What can hang from each mark:
zolo: mero tugo
ligun: kopop sipav
manim: kopop
kopop: kufot ligun manim rupi
kufot: kopop nirad
masug: mero
sipav: ligun
fepa: mero
furuvo: mero
rupi: kopop tugo
takag: mero
tugo: rupi
mero: masug takag zolo zunel
nirad: kufot

Every row comes from one small tree of marks. The marks that hang from a mark follow it in brackets, in alphabetical order. Every link used is in the known rows. Which tree was each row made from?
In the rows, zero is written as 128.
Known rows:
fepa{mero{masug takag zolo{tugo}}}: [ 93 184 155 131  83 128 118 151 120 155  91 159 162 124 113 110 169 126
 128 130 132 129  85 130  75 169 174 149 148 159 136 127 123 115 147 125
 163  54 135 182 131  58 167 121  79 131  91 116 129 120 122 115 152 160
 136 118]
masug{mero{takag zolo zunel}}: [112 177 133 146  85 140 113 121 109 149 101 204 121 102 130 104 164 116
 144 134 144 139  79 137  93 168 154 142 158 159 122 145 125 106 108 120
 176  96 155 201 167  66 153 119  91 127 132 134 114 118  98 151 121 140
 139 176]
takag{mero{masug zolo{tugo{rupi}}}}: [114 182 169 122 126  90 118 149 111 134  88 180 165 148 127  95 163 167
 126 123 154 120 116 130  89 139 170 156  90 169 144 106  93  82 136 161
 185  95 176 144 137  49 193 140  59 120  91  90 184 144 102 133 137 125
 150  90]
kopop{kufot ligun manim rupi{tugo}}: [123 176  79 155 116 153 118 127 167 135 137 138  79  70 145 154 153 112
  98 161  86 160 102 127  95 160 129  98 123 123 115 114  60 141  89 100
 148  69 156 153 101 143 204 105 112 147 106 124 163 125 131  94  95 131
 103 120]
rupi{kopop{kufot} tugo}: [124 163  89 160  99 118  87 142 118 132 105 151  57  61 111 127 148 100
 145 149 111 151  76  90 120 152 129 109 115 140  77 123  61 100  99  98
 152  85 138 178  95  58 195 145  60 171 122 124 168 102 106 116 122 132
 133 145]
kufot{kopop nirad}: [114 119 121 121 111 135 101 126  84 165  95 198  99 103 105 137 189 106
 125 132 160 116  70  89  82 126 185 145 131 134 117 114  65 119  94 147
 137  85 150 157 119  84 182 131  50 156 127 118 152 143  77 159 159 125
 161 138]
nirad{kufot{kopop{ligun{sipav} manim rupi}}}: [141 112 125 102 118 155 146  86 141 141 104 140 112  92 112 157 128  94
 105 143 117 163  83  98 114 182 167  96 124 117 112 126  69 132  93 117
 154  81 171 159  86 145 157 108  99 169 139 108 165 181 140 156 148  92
  95 162]
sipav{ligun{kopop{kufot manim rupi}}}: [109 150 123 144  89 154 120 160 130 185 120 148 115 116 121 124 129 153
 118 139 115 152  99 123 112 120  84 121 142 124  93 101  68 119 109 134
 130  37 132 164  82 102 173 117 135 154  88 138 134 140 132 151 108 118
 112 126]
mero{zolo{tugo} zunel}: [135 195 132 147 112 146 100 157 127 151  89 171 137 122 152  89 159 148
 116 133 118 117  99 124 103 144 159 146 147 166 144 119  96 111 134 121
 184 102 165 193 141  84 181 133  80 140 114 104 176 133 116 147 132 111
 168 154]
nirad{kufot}: [132 133 113 151 104 141  96 111 103 160  99 150 106  83 129 123 150 120
 149 117 175 149  57  78 107 158 129 132  83 110 100 124  53 111 116 133
 150  86 150 156 112  90 164 136  47 160 104 103 168 136  95 146 149 132
 147 159]
zolo{mero{takag zunel} tugo{rupi}}: [146 146 155 142 142 107  79 165 135 158 146 188 191  76 124 115 170 173
 127 117 151 108 118 171  77 193 135 151 171 133 152 134  74  99 118 143
 198  58 143 208 156  61 170 144  90 118 110  88 135 126  89 149 112 138
 134 132]
kufot{kopop{manim rupi{tugo}} nirad}: [116 140 111 108 135 143 125 111 144 137 147 198  64  99 141 160 175 121
 100 163 142 142  91 100  64 147 179 117 146 119 125 102  52 136  71 106
 155  77 162 157 112 110 193 132  81 146 128 133 188 142 101 150 130 110
 129  90]
kopop{kufot ligun manim rupi}: [126 167  99 158 101 168 127 142 151 159 130 142 110  97 123 134 170  89
  99 150  94 151 100 139 100 141 116 120 124 135 108 123  60 136  90 116
 133  60 154 132 102 148 184 101 115 144  92 124 132 138 137 104 103 133
 105 144]
masug{mero{takag zolo{tugo}}}: [ 99 172 167 152  85 122 132 127 117 166  85 173 135 106 108 116 194 119
 139 134 136 102  88 136  81 157 151 160 139 133 134 126  94 118 157 130
 194  87 176 198 168  50 171 102  99 151 120 117 115 117  98 139 132 164
 129 117]
kopop{kufot ligun{sipav} manim rupi{tugo}}: [131 162  75 124 116 137 134 125 179 143 137 131  87  82 131 153 154 105
  99 153  79 179 114 111 108 168 138 102 131 112  94 121  60 148 102 100
 153  74 141 164  90 135 197  82 108 160 134 112 169 149 142 106 109 113
  85 117]
manim{kopop{kufot rupi}}: [122 164 112 181  98 164 126 149 123 139 116 134 130  84 107 118 153 111
 151 125 142 131  77 126  82 129  91 153 123 118 127 120  53 124  95 128
 159  58 158 147  99 115 184  83 100 140 109 112 134 102 117 140 122 160
 130 146]
mero{masug takag zolo{tugo} zunel}: [106 204 137 138  72 140  96 152 130 139 109 181 173 109 159  96 153 152
 120 120 121 116  96 137  65 158 169 139 163 165 148 124 121 124 128 135
 175  77 151 194 154  75 178 130  76 135 107 109 150 130 113 157 126 116
 157 142]
kufot{kopop{manim rupi{tugo}}}: [121 162 115 117 129 140 116  87 143 138 134 186  52 109 140 147 154 119
 109 149 127 139 115 121  85 163 165  97 141 122 132 106  79 118  69 109
 169  81 170 159 113 107 182 133 101 152 121 121 177 135  96 148 133 107
 118 107]
manim{kopop{kufot{nirad} ligun{sipav} rupi}}: [128 122  92 142  97 161 157 185 139 143 123 116 150  65  99 151 177  88
 130 138 112 134  76  89  83 132 116 147 138 121 122 129  43 153 117 135
 141  56 141 161  83 145 205  63 105 153 146 111 136 130 144 123 129 136
 132 162]
ligun{kopop{manim}}: [119 147 138 142 108 132  95 141 105 198  87 179  89 104 133 106 170 135
 117 123 155 134 101 103  77 140 128 104 102 141 102 121  79 103 100 112
 156  68 135 149  90  70 169 147 109 173 104 140 155 149 117 169 121 114
 125 125]
ligun{sipav}: [130 134 118 128 105 116  98 129 109 174  89 165 116 106 108 119 170 118
 139 106 155 138  92 103 121 145 153 134 101 114  96 133  75 111 119 131
 156  84 125 166 102  77 163  98  65 166 146 115 154 158  88 151 153 118
 122 134]
sipav{ligun{kopop{manim}}}: [112 148 144 128  98 137  96 144 104 213  88 159 106 118 138 111 146 157
 110 127 155 150  98 110 105 135 116 105 121 137 103 104  85  99 110 137
 134  50 129 152  86  69 172 167 128 170  99 150 136 154 117 161 122  95
 133 120]
tugo{rupi{kopop{kufot manim}}}: [167 145 132 142 120 106  91 154 125 148 111 178  99  99 116  91 170  96
 128 132 144 167 107 131  99 163 117 111 122 154  66 120  65  76  92 112
 161  73 153 148 114  44 171 143  80 171  90 134 134 118 122 131 105 125
 133 114]
tugo{rupi{kopop{ligun{sipav} manim}}}: [164 135 141 102 143  96 107 148 126 153  99 154 116 107 116 122 176 100
 103 142 127 161 115 132 118 182 155  95 124 155  83 118  74  80  97 113
 161  72 144 144  84  61 178 138 108 183 130 145 136 150 141 141 115  84
 110 139]
kufot{kopop{ligun manim rupi{tugo}} nirad}: [127 143 103 109 139 146 131 120 144 140 140 175  68  82 137 183 183 111
  74 170 113 133  89 105  65 160 180 105 151 135 144 103  54 147  73 104
 148  65 162 149 104 144 208 136 105 154 123 127 170 147 121 127 118 109
 125 110]
ligun{kopop{rupi{tugo}}}: [109 165 118 142 130 127 109 147 107 153 121 150  72  85 142 151 143 173
 136 125 141 115  89  92  94 135 106 113 117 120 121 122  61 118  92 114
 159  78 139 179  95  89 202 114 105 140 121 117 183 125 110 159 115 135
  87 128]
manim{kopop}: [135 151 128 169 105 146  94 134 100 167  85 141 122  93 111 104 163 126
 153 112 181 127  84 106  75 138 126 139 108 141 138 126  64 109 102 130
 154  67 147 135 112  75 173 133  90 170 117 119 138 117  96 158 137 134
 147 148]
kufot{kopop{manim}}: [127 145 132 127 111 136  94  92 110 171  89 196  86 111 118 113 171  94
 109 132 154 138  99 123  91 158 175 102 121 135 119 122  87 103  89 127
 147  78 162 141 114  79 157 148  81 174 117 137 149 153  87 159 147 114
 149 117]
mero{zunel}: [142 156 107 158 113 143  76 143 101 160 106 187 112 104 140 106 157 134
 137 120 144 137  88 115 110 145 140 119 122 151 114 127  72 112  92 131
 149  97 137 165 123  89 169 141  66 130 126 111 161 131  83 148 129 111
 148 170]
rupi{kopop{manim} tugo}: [146 169 112 138 127 111  87 118 128 150 102 175  53  91 133 125 166 115
 115 158 136 170 103  97 107 167 143  93 121 147  92 118  78  90  93  83
 167  77 139 162  98  58 191 180  87 186 119 148 171 121  98 134 114 106
 136 119]
kopop{manim}: [135 158 122 144 113 137  87 118 120 182 102 176 101 118 134 109 181 112
 114 132 153 150 100 123  88 148 149 124 101 134 104 115  71 110  96 111
 152  76 146 131 112  84 168 139  86 167 103 134 143 152  94 145 133 114
 139 116]
furuvo{mero}: [115 129 106 159 107 120  82 119  97 165 115 189 120 102 117 123 169 135
 135 124 169 112  99 113 111 154 142 152 113 152 139 130  56  93 110 133
 161  77 132 144 130  78 169 134  75 139 111 110 130 134  73 116 142 148
 115 146]
zolo{mero{masug} tugo{rupi}}: [123 143 157 115 109  83  78 165 101 162 140 169 168  94 118 129 168 159
 134 120 165 113 121 134  71 164 152 158 114 131 141 103  78  87 122 160
 181  59 149 145 135  56 200 136  72 125  87  71 144 128  88 128 141 143
 130  90]
rupi{kopop{ligun}}: [141 161 119 145 110 134  87 144  91 157  80 135  91  80 109 137 162  92
 123 144 121 125  78  97 131 146 143 105 105 168 105 129  68 101 102 109
 133  69 143 145  85  84 193 144 103 160 113 130 129 125 113 126 125 116
 130 188]
ligun{kopop{kufot{nirad} manim rupi{tugo}}}: [107 146  91 143 120 150 138 174 153 154 151 177  72  82 143 149 162 130
  98 164 126 152  86  87  56 133 110 118 128 114  95 102  47 133  98 104
 148  67 134 184  90 113 212 116 103 163 107 121 190 124 137 138 102 128
 109  97]
ligun{kopop{rupi} sipav}: [119 132 134 120 113 121 125 154  99 176 110 160 115 110 105 144 146 147
 153 108 145 121  95 101 122 141 108 126 114 120  98 122  63 123 116 124
 151  77 123 185  72  90 176  71 100 141 143 115 162 153 118 177 128 110
  81 148]

Write each row's tree:
[110 118 127 117 113 146 128 127 102 147 124 192 107 109 110 163 183 110
 111 138 152 104  62 101  94 128 163 144 143 119 125 109  47 135  86 138
 140  67 164 159 112 110 187 101  63 126 123 109 152 133  87 161 145 136
 138 142] => kufot{kopop{rupi} nirad}
[139 159 151 118 104  98  74 174 125 148 156 194 205  86 134 110 157 174
 125 119 155 119 111 171  48 184 139 158 154 140 156 123  98 101 107 149
 189  60 133 195 151  59 175 138  80 110  96  74 126 132  84 141 111 136
 138 117] => zolo{mero{masug takag zunel} tugo{rupi}}
[132 119  88 117 106 143 157 169 166 155 140 153 132  90 120 154 183  82
  89 158  97 164  82 109  93 146 146 132 136 127  89 120  41 149 109 115
 132  64 144 161  88 141 197  76 100 150 129 121 144 164 155 114 112 117
 113 133] => kopop{kufot{nirad} ligun{sipav} manim rupi}
[102 133 117 128  96 155 144 188 132 177 132 171 118 113 128 141 149 141
 101 150 129 161  84 102  92 108  97 138 155 122  95  91  47 130 108 130
 120  40 133 158  82 113 185 126 129 144  91 139 145 137 138 146 107 111
 126 122] => sipav{ligun{kopop{kufot{nirad} manim rupi}}}
[122 144  97 142  92 145 138 153 137 150 116 114 133  81 107 150 155 103
 128 132  86 137  82 109 125 146 121 126 121 121  97 125  51 140 113 127
 130  75 137 165  87 130 179  49  99 137 128 110 136 145 130 123 118 128
  86 167] => kopop{kufot ligun{sipav} rupi}
[ 83 176 115 136  69 141  91 140 110 128 125 219 165 123 155 107 137 150
 126 137 153 117  90 145  65 180 157 137 163 177 140 138 118  95  98 115
 158  77 122 170 155  77 169 138  84 110 112 118 107 140 107 128 121 135
 133 161] => furuvo{mero{masug takag zolo zunel}}
[136 173  88 152 106 123  92 127 137 144 110 169  47  79 125 112 158  95
 116 161 109 181  96  99 104 165 134  86 129 140  71 117  74  96  91  84
 153  76 139 170  92  60 187 158  81 185 114 136 168 114 119 114 114 120
 134 118] => rupi{kopop{kufot manim} tugo}
[110 177 165 118  90  96 108 156 127 140 108 169 184 126 145  96 173 154
 134 104 149  97 102 154  50 162 158 151 141 146 136 119  97 101 124 146
 190  63 157 163 152  41 174 121  79 147  91 103 123 133 114 150 128 145
 150  84] => mero{masug takag zolo{tugo{rupi}}}
[124 163  72 141 112 150 133 158 170 142 157 152  89  79 148 156 178  98
  85 171  94 159  82 105  74 148 136 118 141 123 103 104  37 155  90  97
 141  66 148 154 104 151 217 123 101 149 113 124 168 128 138  94  95 136
 120 117] => kopop{kufot{nirad} ligun manim rupi{tugo}}
[113 165 127 133  84 125  82 167 119 160 148 191 175  86 122 127 155 159
 124 134 131 125  98 145  58 175 154 143 154 142 149 132 105 118 120 139
 174  55 120 200 138  69 176 145  80 111 103  83 130 139  86 137 123 126
 143 146] => zolo{mero{masug takag zunel} tugo}
[126 141 114 127 117 130 124 133 119 158 111 128 134  96 115 155 160 115
 125 123 115 129  88 113 130 152 145 129 116 121 119 121  63 134 106 131
 146  73 140 157  89 124 180  66 101 139 142 108 146 160 122 142 125 116
  92 155] => kopop{ligun{sipav} rupi}
[135 158  76 142 110 128 112 167 145 145 120 154  58  66 130 145 187  72
  88 181  93 174  76  86  87 156 153  94 135 155  84 114  54 121  87  86
 133  75 135 162  85 105 213 167  89 184 119 142 163 112 143  88 103 114
 141 135] => rupi{kopop{kufot{nirad} ligun manim} tugo}
[125 151  73 140 108 110 103 148 131 133  90 120  78  50  98 141 148  82
 131 147  88 158  86  83 139 158 142  99 123 137  71 132  81 109 111  98
 136  90 122 190  71  79 195 120  82 177 153 118 162 126 134 112 122 114
 104 159] => rupi{kopop{kufot ligun{sipav}} tugo}
[115 153 117 126 127 137 107  95 116 138 121 171  68 100 127 154 150 133
 128 134 132 109  91 112  98 146 152 115 130 111 144 115  69 123  75 121
 161  87 165 168 110  99 181 113  72 138 131 107 188 126  81 150 138 129
 119 126] => kufot{kopop{rupi{tugo}}}
[114 169 131 143 104 149 105 137 107 159  95 187 146 126 128  98 163 114
 143 127 143 142  86 150  96 189 156 131 168 166 118 147 125 113 106  97
 157  66 124 206 142  74 151 131  91 121 114 143 129 116 126 137 123 147
 133 179] => fepa{mero{takag zolo zunel}}
[125 156  91 154 113 146 136 145 158 129 121  93 114  52 118 147 142 108
 139 140 110 147 100  99  96 150 112 121 134 110 131 136  63 138 109 121
 155  78 147 171  77 133 198  78 105 168 153 108 160 115 145 113 124 142
  96 144] => manim{kopop{kufot ligun{sipav} rupi{tugo}}}
[130 178 176 142 113 107 112 147 127 141 113 198 157 116 131  88 184 153
 138 124 146 111 106 169  71 173 142 159 163 143 136 127 109 104 126 141
 211 107 177 204 184  35 169 116  95 127 125 106 123 110 104 144 115 134
 130 130] => masug{mero{takag zolo{tugo{rupi}} zunel}}
[130 135 136 101 125 150 129 104 139 154 108 157 104 108 112 155 161 100
  85 145 101 139 111 137 110 172 178  93 141 133 119 124  80 138  90 124
 141  72 158 154  92 130 171  89 117 152 144 123 144 174 135 152 136  89
  98 136] => kufot{kopop{ligun{sipav} manim rupi}}
[109 189 147 152  89 135 116 131 128 155 103 194 139 109 128  99 176 135
 127 137 123 116  90 152  86 169 152 154 163 143 139 128 116 116 141 136
 195  99 169 209 169  64 173 114  87 136 135 119 129 115  99 147 124 129
 142 154] => masug{mero{takag zolo{tugo} zunel}}
[118 147 129 125 113 150 107 115 101 145 105 142 106 104 104 154 158 108
 119 130 116  98  92 131 115 142 157 105 139 142 147 126  72 127  79 134
 132  75 168 142 100 133 177 102 104 128 111 112 141 142 105 140 135 125
 109 171] => kufot{kopop{ligun rupi}}
[127 141 113  91 134 131 128  93 152 136 121 156  79  96 131 166 152 106
  86 149  94 142 122 117 106 182 177  85 147 121 125 120  82 138  79 102
 159  86 160 162  93 131 180 109 113 171 156 124 177 165 121 135 128  93
  92 119] => kufot{kopop{ligun{sipav} manim rupi{tugo}}}
[117 144 119 111 139 114 128 129 142 161 125 166  80 102 138 146 142 154
 118 135 131 147 114  95  94 164 124  95 126 108  94 115  71 124 111  97
 173  79 125 181  72  84 187 107 117 171 150 132 185 154 130 169 109  93
  75  99] => ligun{kopop{manim rupi{tugo}} sipav}
[113 196 141 152  99 146 104 151 139 155  99 177 169 111 147  97 171 152
 126 123 123 105  95 142  87 155 153 136 167 155 148 131 103 124 121 115
 193  86 154 208 153  73 177 125  91 142 109 112 143 139 119 161 119 125
 162 146] => mero{takag zolo{tugo} zunel}
[117 120 115 118 103 138 156 179 144 165 127 186 123 103 116 137 165 113
 109 142 126 159  83  87  72 132 120 128 142 116  71 108  59 138 127 112
 143  68 125 183  78 104 186  72  96 160 128 121 162 161 151 159 115 109
 102 121] => ligun{kopop{kufot{nirad} manim rupi} sipav}
[100 169 103 135  96 145 125 148 150 166 127 144  79 100 145 139 125 164
 108 149 113 172 101 111 107 131  84 109 142 116  99  94  72 126  99 117
 140  49 133 166  87  98 188 131 139 160 105 135 170 127 134 130 105 113
 110  99] => sipav{ligun{kopop{kufot manim rupi{tugo}}}}
[ 97 157 131 152  91 132 120 109 109 152  97 187 156 120 128 115 168 123
 143 122 166  96  83 134  92 181 144 141 142 153 133 147  74  99 122 109
 175  72 144 168 149  75 163 132  92 138 107 128 100 137 109 130 124 164
 123 138] => furuvo{mero{takag zolo}}
[122 141 147 111 119 126 139 147 130 177 106 177 107 121 126 127 152 133
 119 118 144 142 109 110 100 147 119 110 121 126  96 121  72 119 108 116
 162  74 130 170  72  93 176  85 120 159 136 128 156 161 137 178 118  95
  88 127] => ligun{kopop{manim rupi} sipav}
[111 145  99 129 115 128 136 145 158 150 127 166  79  86 134 135 137 129
 125 136 109 169 105 104  94 152 103  92 130 109  81 120  69 129 113 102
 159  86 122 194  76 102 185  86 101 171 137 124 195 147 143 147 100 111
  81  93] => ligun{kopop{kufot manim rupi{tugo}} sipav}
[133 190 159 117 138  99 109 168 127 132 108 210 171 149 141  84 148 181
 108 138 136 128 122 149  94 144 170 143 123 186 147 113 107  81 127 160
 191 107 173 161 145  52 202 159  50  96 106  80 183 138 104 139 126  97
 154 128] => takag{mero{masug zolo{tugo{rupi}} zunel}}
[122 129 140 121 112 121 118 136 109 191  81 190 104 110 124 115 156 128
 118 115 155 149 107  99  92 158 134 107 113 128  85 124  78 104 114 122
 153  85 118 168  80  70 168 123 100 188 136 140 160 171 128 175 126  90
 109 120] => ligun{kopop{manim} sipav}
[105 158 101 153  73 128  77 144 117 130 141 212 156  98 140 110 147 158
 134 137 166 128  96 133  62 181 145 136 144 176 141 141  98 103  79 142
 148  67 107 159 150  70 158 131  74 120 119  96 114 145  87 128 117 137
 120 161] => furuvo{mero{masug takag zunel}}
[ 91 180 133 127  78 138  95 142  98 144 112 186 152 131 135  98 146 123
 136 129 141 154  86 137  73 181 167 124 167 172 117 149 137 107 100 110
 139  59 115 186 137  66 153 135  72 115 103 128 126 113 117 132 127 149
 140 166] => fepa{mero{masug takag zolo zunel}}
[111 159 118 131  74 135  71 142 104 162 148 202 163  83 127 128 152 140
 131 126 156 140  89 142  67 179 154 136 144 147 131 147 108 106  83 128
 147  60 103 180 134  81 159 146  69 110 109  92 114 131  92 143 116 138
 139 159] => zolo{mero{masug takag zunel}}
[125 164 114 158 133 136 110 130 126 138 130 133  91  87 132 135 147 149
 146 130 155 128  95 101  81 143 111 136 120 116 152 113  50 120  94 119
 170  66 152 157  91 105 193 119  98 155 133 111 173  99  99 146 125 143
 117 116] => manim{kopop{rupi{tugo}}}
[117 182 141 150  97 128 112 144 110 158  94 195 113 117 132 105 168 135
 122 149 118 124 102 133 112 135 160 154 134 150 135 114 114 111 142 131
 197 116 181 195 155  65 183 119  87 131 135 115 162 117  91 133 142 115
 148 159] => masug{mero{zolo{tugo} zunel}}
[137 127 123 131 113 162 112  88 114 154  86 148  96  81 126 126 140  85
 101 139 141 150  83  96  98 177 170  93 108 136 112 131  72 117  83 130
 143  87 175 141 105 116 157 164  84 180 108 133 165 159 126 136 154 107
 141 168] => nirad{kufot{kopop{ligun manim}}}
[126 153 124 166  93 137  91 128 105 165 120 203 117  84 121 117 177 135
 141 129 158 141  76 139  86 157 135 135 141 134 111 147 100 124  93 142
 155  82 142 187 157  69 146 120  86 125 138 114 112 119  67 155 121 139
 121 171] => masug{mero{takag zunel}}
[153 140 127 116 115 124 106 138 133 173  90 153  97  92 114 130 160  79
 108 153 106 166 101 116 130 177 161  83 120 162  86 132  86 100 105  97
 150  68 133 158  67  84 177 141 108 195 140 147 133 161 135 137 123  81
 114 155] => rupi{kopop{ligun{sipav} manim}}
[134 143 111 121 130 160 124  79 152 123 124 137  69  70 143 164 134 115
  93 164 117 156  86  95  93 183 157  85 128 115 132 115  59 135  76 108
 152  81 175 151 105 148 179 145  92 169 120 117 188 146 133 123 128  99
 108 143] => nirad{kufot{kopop{ligun manim rupi{tugo}}}}
[152 182 163 144 165 109 114 156 137 140  94 198 162 147 129  77 159 174
 115 135 136 110 122 157 121 142 150 143 127 178 145 118  87  88 133 147
 210 120 179 182 146  55 183 148  55 106 110  93 194 137 102 149 121 105
 154 136] => takag{mero{zolo{tugo{rupi}} zunel}}
[124 136 120 126 130 150 130  77 146 127 126 163  66  88 145 146 128 121
 113 148 147 156  77  92  94 176 149  98 115 108 121 104  60 128  76 104
 169  87 173 166 110 118 170 140  75 167 118 111 203 141 108 153 142 115
 124 123] => nirad{kufot{kopop{manim rupi{tugo}}}}
[117 171 137 122 106 101  89 168 114 114 125 209 168 131 166  88 140 182
 124 130 148 108 133 145  76 166 161 164 165 182 166 102 101  81 120 140
 194 102 157 147 165  54 197 149  73 109 109  83 151 135 117 121 133 113
 134 129] => furuvo{mero{masug zolo{tugo{rupi}} zunel}}
[105 110 108 128  97 132 149 189 120 158 118 174 131  90 108 150 156 118
 132 129 129 131  67  82  86 120 112 138 131 111  80 117  47 141 122 133
 139  66 123 201  72 106 190  59  83 146 136 101 158 148 135 166 125 131
 111 144] => ligun{kopop{kufot{nirad} rupi} sipav}
[127 163  92 161  92 156 107 134 133 169 101 147 105  78 124 113 171  82
 107 136 103 163 104 132  92 146 139 108 112 144  99 132  75 124  93 116
 130  65 142 139 109 119 171 134  95 161 101 126 135 143 132 102 104 134
 134 137] => kopop{kufot ligun manim}
